Each row comes from the steps of one path. Every step used is in the known rows, and no mark comes twice. Write the path behind each row, first mark first.
(in the rows, 128 means zero)
Known rows
rilo/dogake/lura/ragoga: 145 109 153 143 137 109 113 151 125 128 87 112 129 134 141 175 158 124 83 131 136 139 162 129 153 131 154 153 125 116 114 103 148 113 141 117 158
gapan/sibu/rilo/dogake/lura: 142 97 129 155 125 140 126 154 120 134 85 120 121 133 153 172 150 130 73 112 126 156 156 141 141 150 136 161 114 142 125 118 150 122 135 129 151
litug/nogif/ragoga/favim: 126 164 114 128 127 100 65 157 108 103 90 148 113 124 129 151 154 117 87 151 101 132 151 108 139 152 134 146 90 119 140 69 122 107 128 98 154
dogake/digo: 140 108 141 155 139 106 151 149 114 111 107 109 116 127 131 163 162 159 99 105 116 136 160 103 114 164 145 163 97 113 140 166 103 124 133 124 168
nizaru/ragoga/favim: 123 118 120 144 126 115 79 166 145 105 85 145 121 128 126 161 173 132 81 175 109 135 167 105 135 157 134 136 116 129 144 75 120 101 131 101 159
gapan/sibu/rilo/dogake/nogif: 147 147 120 155 121 125 88 148 109 121 86 133 114 129 141 153 132 124 83 110 118 149 133 112 150 152 102 166 105 143 150 148 104 106 132 124 150
nogif/dogake: 127 118 128 148 132 116 143 144 117 106 93 139 133 119 133 166 150 144 68 130 134 123 147 135 127 169 124 151 108 143 148 91 110 111 133 122 153
favim/dogake: 123 135 132 143 130 115 117 146 121 122 110 145 128 133 137 159 149 130 70 123 121 135 157 141 144 148 139 151 98 145 141 122 112 99 137 117 170
kosalil/ragoga: 126 110 115 185 131 91 121 151 135 93 112 125 141 143 133 164 179 145 70 141 107 133 151 114 142 151 148 146 126 131 138 128 121 111 135 114 156
rilo/dogake/nizaru: 137 115 138 154 129 140 103 141 130 115 91 121 129 143 134 170 154 146 72 152 115 140 124 125 131 154 143 110 110 145 160 155 107 115 138 113 174
sibu/rilo/dogake: 140 120 121 148 133 147 88 147 113 112 63 132 136 137 133 184 151 150 70 134 122 153 159 121 137 158 138 162 106 145 135 142 104 90 136 116 165
vara/gapan/sibu/rilo/dogake/nizaru: 143 103 128 154 121 158 103 140 129 117 89 125 135 152 146 167 147 141 67 149 115 153 139 157 124 157 139 116 110 138 155 148 112 113 137 126 174
vara/nogif/dogake/lura: 135 77 143 156 124 113 162 150 120 136 111 129 114 115 142 148 148 127 79 105 132 125 140 141 134 156 121 160 115 150 129 80 165 142 131 125 142
litug/nogif/ragoga/favim/dogake/lura: 126 147 134 136 121 108 108 154 118 136 116 137 112 129 142 146 150 105 76 123 116 134 152 141 146 136 138 155 102 141 122 68 157 129 130 110 154
kosalil/dogake/nizaru: 132 103 128 156 122 135 134 140 126 122 99 136 136 149 135 165 158 144 62 149 114 138 124 115 123 172 142 108 106 152 174 121 107 110 137 118 163
dogake/nizaru/ragoga/kosalil: 122 117 126 155 134 152 110 156 146 108 101 130 137 139 131 157 207 152 144 153 104 136 133 125 133 151 132 129 115 153 160 143 165 93 134 119 156
gapan/vara/nogif/ragoga/favim/dogake: 113 120 137 119 125 109 81 150 109 122 97 158 124 134 130 155 152 104 69 147 116 134 165 145 138 145 129 151 93 131 137 79 137 99 135 110 166
litug/nogif/ragoga/kosalil/dogake/lura: 129 136 133 151 128 119 135 149 106 133 90 133 129 129 143 153 168 127 95 111 117 140 132 132 141 158 134 159 100 150 142 83 179 121 131 125 139
sibu/rilo/dogake/lura/ragoga: 148 105 143 140 134 122 110 152 124 129 89 114 128 142 142 178 159 124 84 133 134 143 170 125 150 132 154 159 126 122 111 102 145 106 139 117 155
nizaru/ragoga/kosalil: 121 124 126 156 138 141 112 160 139 105 91 134 139 130 131 158 204 153 144 140 106 137 142 123 138 153 129 149 112 148 152 137 170 89 134 121 152
lura/ragoga/kosalil/dogake: 129 123 134 149 137 130 117 146 104 118 66 145 157 136 133 175 169 139 93 137 128 142 150 127 136 172 138 153 108 139 162 93 146 80 140 125 149
sibu/rilo: 141 94 91 152 126 147 141 152 121 113 107 140 115 145 134 166 162 147 90 123 109 148 170 93 129 165 136 165 102 156 135 134 116 91 131 126 150
vara/nogif/ragoga/favim/dogake/digo: 130 118 148 132 132 106 96 148 107 124 111 122 123 131 129 158 156 127 86 125 117 130 167 129 115 152 136 164 89 107 134 124 105 116 133 112 171
kosalil/dogake/nogif/ragoga: 129 161 121 129 126 89 93 148 97 117 94 135 131 134 131 154 166 131 79 129 105 134 129 106 147 160 108 157 76 134 141 114 112 104 133 117 146
sibu/rilo/dogake/nizaru: 141 107 123 151 125 159 102 142 129 118 94 124 130 153 134 173 156 146 74 154 112 145 134 118 126 154 142 117 111 153 155 153 103 105 136 113 170
litug/nogif: 133 181 119 163 125 105 114 143 118 105 104 142 97 120 138 131 142 131 103 96 105 131 116 105 147 144 151 152 103 133 150 121 123 118 125 113 151
sibu/rilo/dogake/nizaru/ragoga: 129 113 125 150 123 153 77 151 163 115 91 120 137 156 134 171 198 150 81 176 107 139 133 120 133 144 145 115 124 144 145 139 111 95 134 107 165
dogake/nizaru/ragoga/nogif: 137 90 128 151 119 119 85 145 162 123 100 130 96 133 138 150 170 135 109 124 109 127 113 109 138 150 191 131 128 139 147 140 129 113 133 102 154
favim/dogake/nogif: 135 164 129 149 123 98 112 147 116 127 121 143 107 124 132 135 136 118 84 108 115 131 132 110 152 145 104 161 98 153 149 135 111 113 131 116 155
rilo/dogake/digo: 140 124 156 151 143 115 112 146 108 111 78 104 130 125 130 176 156 157 85 115 124 142 157 119 118 160 145 164 99 110 139 172 95 120 135 119 175
kosalil/dogake/nizaru/ragoga/favim: 123 116 122 144 121 129 73 160 147 113 85 144 130 139 127 164 174 129 67 189 110 135 153 111 127 162 137 115 119 135 158 69 114 101 132 98 160
gapan/sibu: 133 90 117 161 121 119 137 156 122 112 96 135 119 130 166 163 143 134 81 104 121 155 153 147 142 165 132 138 105 108 157 135 116 105 138 144 154
lura/ragoga: 142 108 137 142 137 102 122 151 126 113 98 125 125 135 135 169 161 136 93 134 128 133 165 111 148 141 153 149 118 113 128 114 126 96 140 119 159
lura/ragoga/favim/dogake: 126 136 135 128 129 114 78 152 122 122 102 149 130 136 133 165 143 109 66 155 128 133 179 138 145 140 143 147 110 126 135 74 114 91 138 103 171
sibu/rilo/dogake/lura/ragoga/nogif: 155 87 136 140 126 114 89 144 131 135 87 125 96 129 143 163 143 118 106 100 130 136 144 115 148 140 197 168 133 127 121 117 148 112 137 109 147

Which path is each row?
127 105 139 136 122 108 114 155 118 142 116 136 114 129 141 149 152 106 75 123 120 134 157 144 144 141 129 156 101 143 120 72 166 129 133 111 153
vara/nogif/ragoga/favim/dogake/lura
136 97 145 148 139 132 130 152 115 123 100 128 134 125 135 157 174 127 144 121 130 129 151 139 140 143 128 163 120 137 137 100 195 102 137 125 143
vara/nogif/dogake/lura/ragoga/kosalil
145 99 144 144 134 104 140 154 129 128 108 116 117 134 142 163 162 126 93 125 131 135 166 117 150 134 154 153 124 119 115 99 152 116 138 120 152
dogake/lura/ragoga
142 102 146 140 134 106 137 151 127 126 105 118 125 132 141 168 159 123 82 131 140 128 166 132 144 138 146 154 126 120 118 78 147 115 138 121 149
nogif/dogake/lura/ragoga
134 95 138 149 123 112 138 149 139 133 102 125 108 118 144 154 160 128 84 111 131 126 135 136 136 153 153 157 125 148 128 81 158 137 131 118 140
nizaru/ragoga/nogif/dogake/lura
126 114 121 145 123 128 77 163 152 109 96 140 122 137 127 160 175 130 80 186 106 133 155 107 129 155 137 115 119 134 151 82 116 105 131 97 162
dogake/nizaru/ragoga/favim
137 109 135 134 130 107 100 160 122 119 92 137 120 125 132 166 147 112 75 161 132 131 181 118 137 149 138 148 125 119 129 41 139 114 135 105 154
nogif/dogake/lura/ragoga/favim
119 126 129 150 133 155 100 154 146 113 105 134 142 143 131 157 205 144 137 154 106 134 134 137 134 145 132 129 114 154 159 138 164 89 135 116 158
favim/dogake/nizaru/ragoga/kosalil
123 117 130 144 133 126 107 143 94 118 68 149 157 134 132 166 174 140 95 130 117 139 136 133 133 178 122 156 89 145 162 98 153 86 137 124 145
vara/nogif/ragoga/kosalil/dogake
150 91 136 143 128 98 97 144 133 123 92 132 96 124 139 157 144 125 111 101 126 128 139 108 148 146 196 158 126 119 133 126 137 107 138 108 151
lura/ragoga/nogif
130 167 123 154 121 92 83 152 119 122 120 146 112 128 128 137 140 104 75 130 113 129 142 112 151 143 105 158 110 146 149 104 111 114 131 105 155
kosalil/ragoga/favim/dogake/nogif
124 98 127 144 120 129 74 158 148 114 95 143 124 133 127 155 170 124 77 184 113 126 149 120 125 157 127 119 122 134 152 65 121 108 130 98 158
vara/nogif/dogake/nizaru/ragoga/favim
125 109 126 155 123 134 104 154 168 114 109 121 127 149 135 157 200 151 90 167 104 132 130 114 133 146 145 108 121 141 149 135 116 105 134 110 163
dogake/nizaru/ragoga
120 120 131 148 121 137 89 151 168 120 114 126 134 153 137 157 197 141 82 170 107 131 132 131 136 139 146 108 120 143 148 128 113 98 135 107 168
favim/dogake/nizaru/ragoga
123 115 123 141 122 131 77 160 150 109 94 141 126 136 126 163 173 130 72 190 113 129 155 116 125 158 133 116 122 135 153 66 113 105 131 98 160
nogif/dogake/nizaru/ragoga/favim
125 130 115 126 130 100 80 161 110 104 89 144 121 126 126 164 160 127 78 162 106 135 169 107 136 161 127 145 88 122 137 76 121 105 133 102 157
nogif/ragoga/favim
133 160 127 157 125 114 106 148 114 123 89 143 129 126 128 143 163 130 100 122 113 136 121 104 145 165 99 160 105 157 168 119 134 100 131 121 140
nizaru/ragoga/kosalil/dogake/nogif
136 156 127 158 127 111 120 146 102 123 90 146 123 122 129 143 149 130 100 110 116 137 122 102 144 169 98 164 99 159 170 121 131 103 132 124 141
ragoga/kosalil/dogake/nogif
126 181 117 132 128 94 87 146 106 102 102 133 116 131 137 146 169 131 101 118 96 130 124 115 147 142 141 152 79 120 132 117 123 110 129 112 152
litug/nogif/ragoga
135 93 134 161 124 105 143 147 131 129 109 125 112 121 144 155 154 126 77 108 131 125 137 138 136 153 154 160 128 147 128 82 159 141 132 118 139
kosalil/ragoga/nogif/dogake/lura
118 148 126 121 127 110 71 152 112 119 102 152 132 135 132 162 154 113 64 153 116 134 169 139 142 147 132 146 90 132 134 80 113 95 136 103 169
nogif/ragoga/favim/dogake
130 106 126 159 126 102 107 138 129 107 94 137 125 122 135 162 150 132 74 121 132 116 133 136 131 163 162 156 130 137 145 91 114 116 133 110 146
kosalil/ragoga/nogif/dogake
130 82 138 153 126 113 135 141 114 116 98 143 127 113 132 153 142 136 76 117 134 117 136 142 127 167 114 156 108 142 147 89 125 115 132 121 150
vara/nogif/dogake
117 141 129 133 125 119 69 156 137 119 100 151 131 135 132 160 161 117 65 162 118 134 167 139 141 144 137 141 110 137 140 79 114 91 135 101 169
nizaru/ragoga/favim/dogake
118 81 136 128 129 95 121 148 102 112 93 140 116 132 131 150 177 128 99 121 103 133 136 122 136 152 124 158 82 123 131 125 162 111 135 127 151
gapan/vara/nogif/ragoga
133 109 132 152 128 146 123 141 124 123 97 133 145 152 134 167 170 140 90 155 117 137 130 123 125 165 142 110 112 149 174 118 132 98 139 118 160
lura/ragoga/kosalil/dogake/nizaru
131 158 119 129 128 86 100 153 105 111 109 129 118 129 130 149 169 132 95 122 100 131 131 101 149 151 107 158 76 131 134 133 118 112 132 116 149
dogake/nogif/ragoga
138 96 131 165 118 109 144 150 121 104 88 136 129 126 167 150 132 135 73 105 121 159 163 196 137 170 131 143 100 102 149 125 138 123 141 154 166
vara/gapan/sibu
149 89 142 143 125 98 104 143 130 137 89 130 99 125 144 157 143 118 99 99 132 131 136 114 148 148 196 161 129 125 130 102 152 115 137 110 143
kosalil/dogake/lura/ragoga/nogif
125 150 125 134 119 132 81 143 128 122 124 140 120 148 135 148 153 114 75 160 105 129 130 133 132 140 143 107 100 141 157 103 108 111 133 101 170
litug/nogif/ragoga/favim/dogake/nizaru
140 112 148 137 132 104 125 151 129 135 113 121 125 139 143 164 158 116 84 128 134 134 169 132 153 127 154 154 123 121 114 92 148 110 140 118 156
favim/dogake/lura/ragoga
134 127 149 134 137 109 103 149 114 122 109 119 126 133 130 166 154 128 83 132 126 132 180 127 118 149 148 161 103 103 135 122 97 112 135 113 175
lura/ragoga/favim/dogake/digo
125 125 127 131 120 133 91 146 130 123 122 137 127 151 133 158 158 121 70 167 108 131 140 132 129 148 138 105 100 143 155 108 109 109 136 104 173
nogif/ragoga/favim/dogake/nizaru
126 122 134 134 124 109 118 158 119 136 115 134 117 131 141 156 155 113 70 130 119 137 163 140 145 142 134 154 101 145 120 73 158 127 134 113 156
nogif/ragoga/favim/dogake/lura
134 163 118 125 128 106 70 149 99 114 92 127 127 136 130 161 167 131 89 132 103 139 136 109 149 148 107 164 80 134 129 137 110 102 133 113 150
sibu/rilo/dogake/nogif/ragoga
127 153 121 138 137 119 106 154 101 107 101 134 130 127 128 149 184 138 149 122 101 135 133 114 144 153 106 163 84 145 149 140 167 97 133 122 146
dogake/nogif/ragoga/kosalil
131 105 135 159 130 126 157 152 111 135 88 134 132 127 141 160 165 136 89 113 124 144 144 129 137 167 132 158 107 159 145 92 178 121 134 129 142
ragoga/kosalil/dogake/lura
121 68 146 146 129 116 156 141 111 112 87 150 119 117 131 152 147 129 78 116 134 122 138 143 121 165 116 158 111 141 150 90 148 119 132 131 150
gapan/vara/nogif/dogake
131 117 133 137 122 135 95 147 136 126 123 136 125 151 134 159 151 117 71 169 116 131 147 132 131 142 146 106 115 139 154 105 109 105 137 104 174
lura/ragoga/favim/dogake/nizaru
123 161 124 133 137 119 97 152 101 112 105 139 134 129 130 149 183 132 142 122 103 134 135 125 145 148 106 163 84 147 147 136 164 93 134 120 149
favim/dogake/nogif/ragoga/kosalil
129 109 131 144 125 116 101 142 140 112 86 138 119 118 135 162 159 136 85 126 132 117 130 136 131 162 159 152 125 139 145 92 117 110 132 111 147
nizaru/ragoga/nogif/dogake
125 115 132 154 124 108 122 157 129 133 119 134 120 134 141 155 156 112 64 134 121 136 164 140 144 140 139 152 118 146 125 74 158 129 133 112 155
kosalil/ragoga/favim/dogake/lura
137 113 129 136 132 107 89 161 122 110 88 142 119 127 128 168 148 120 80 163 123 135 181 105 140 151 143 143 117 113 137 67 125 101 136 102 160
lura/ragoga/favim
135 139 139 148 139 131 123 151 115 117 100 128 129 125 136 155 173 125 144 120 126 130 147 136 143 139 138 161 120 136 140 97 188 104 134 122 144
litug/nogif/dogake/lura/ragoga/kosalil
120 126 129 155 134 137 110 149 119 115 63 147 159 136 132 171 187 149 91 145 119 142 140 128 133 176 132 148 107 150 167 99 145 80 136 123 149
nizaru/ragoga/kosalil/dogake
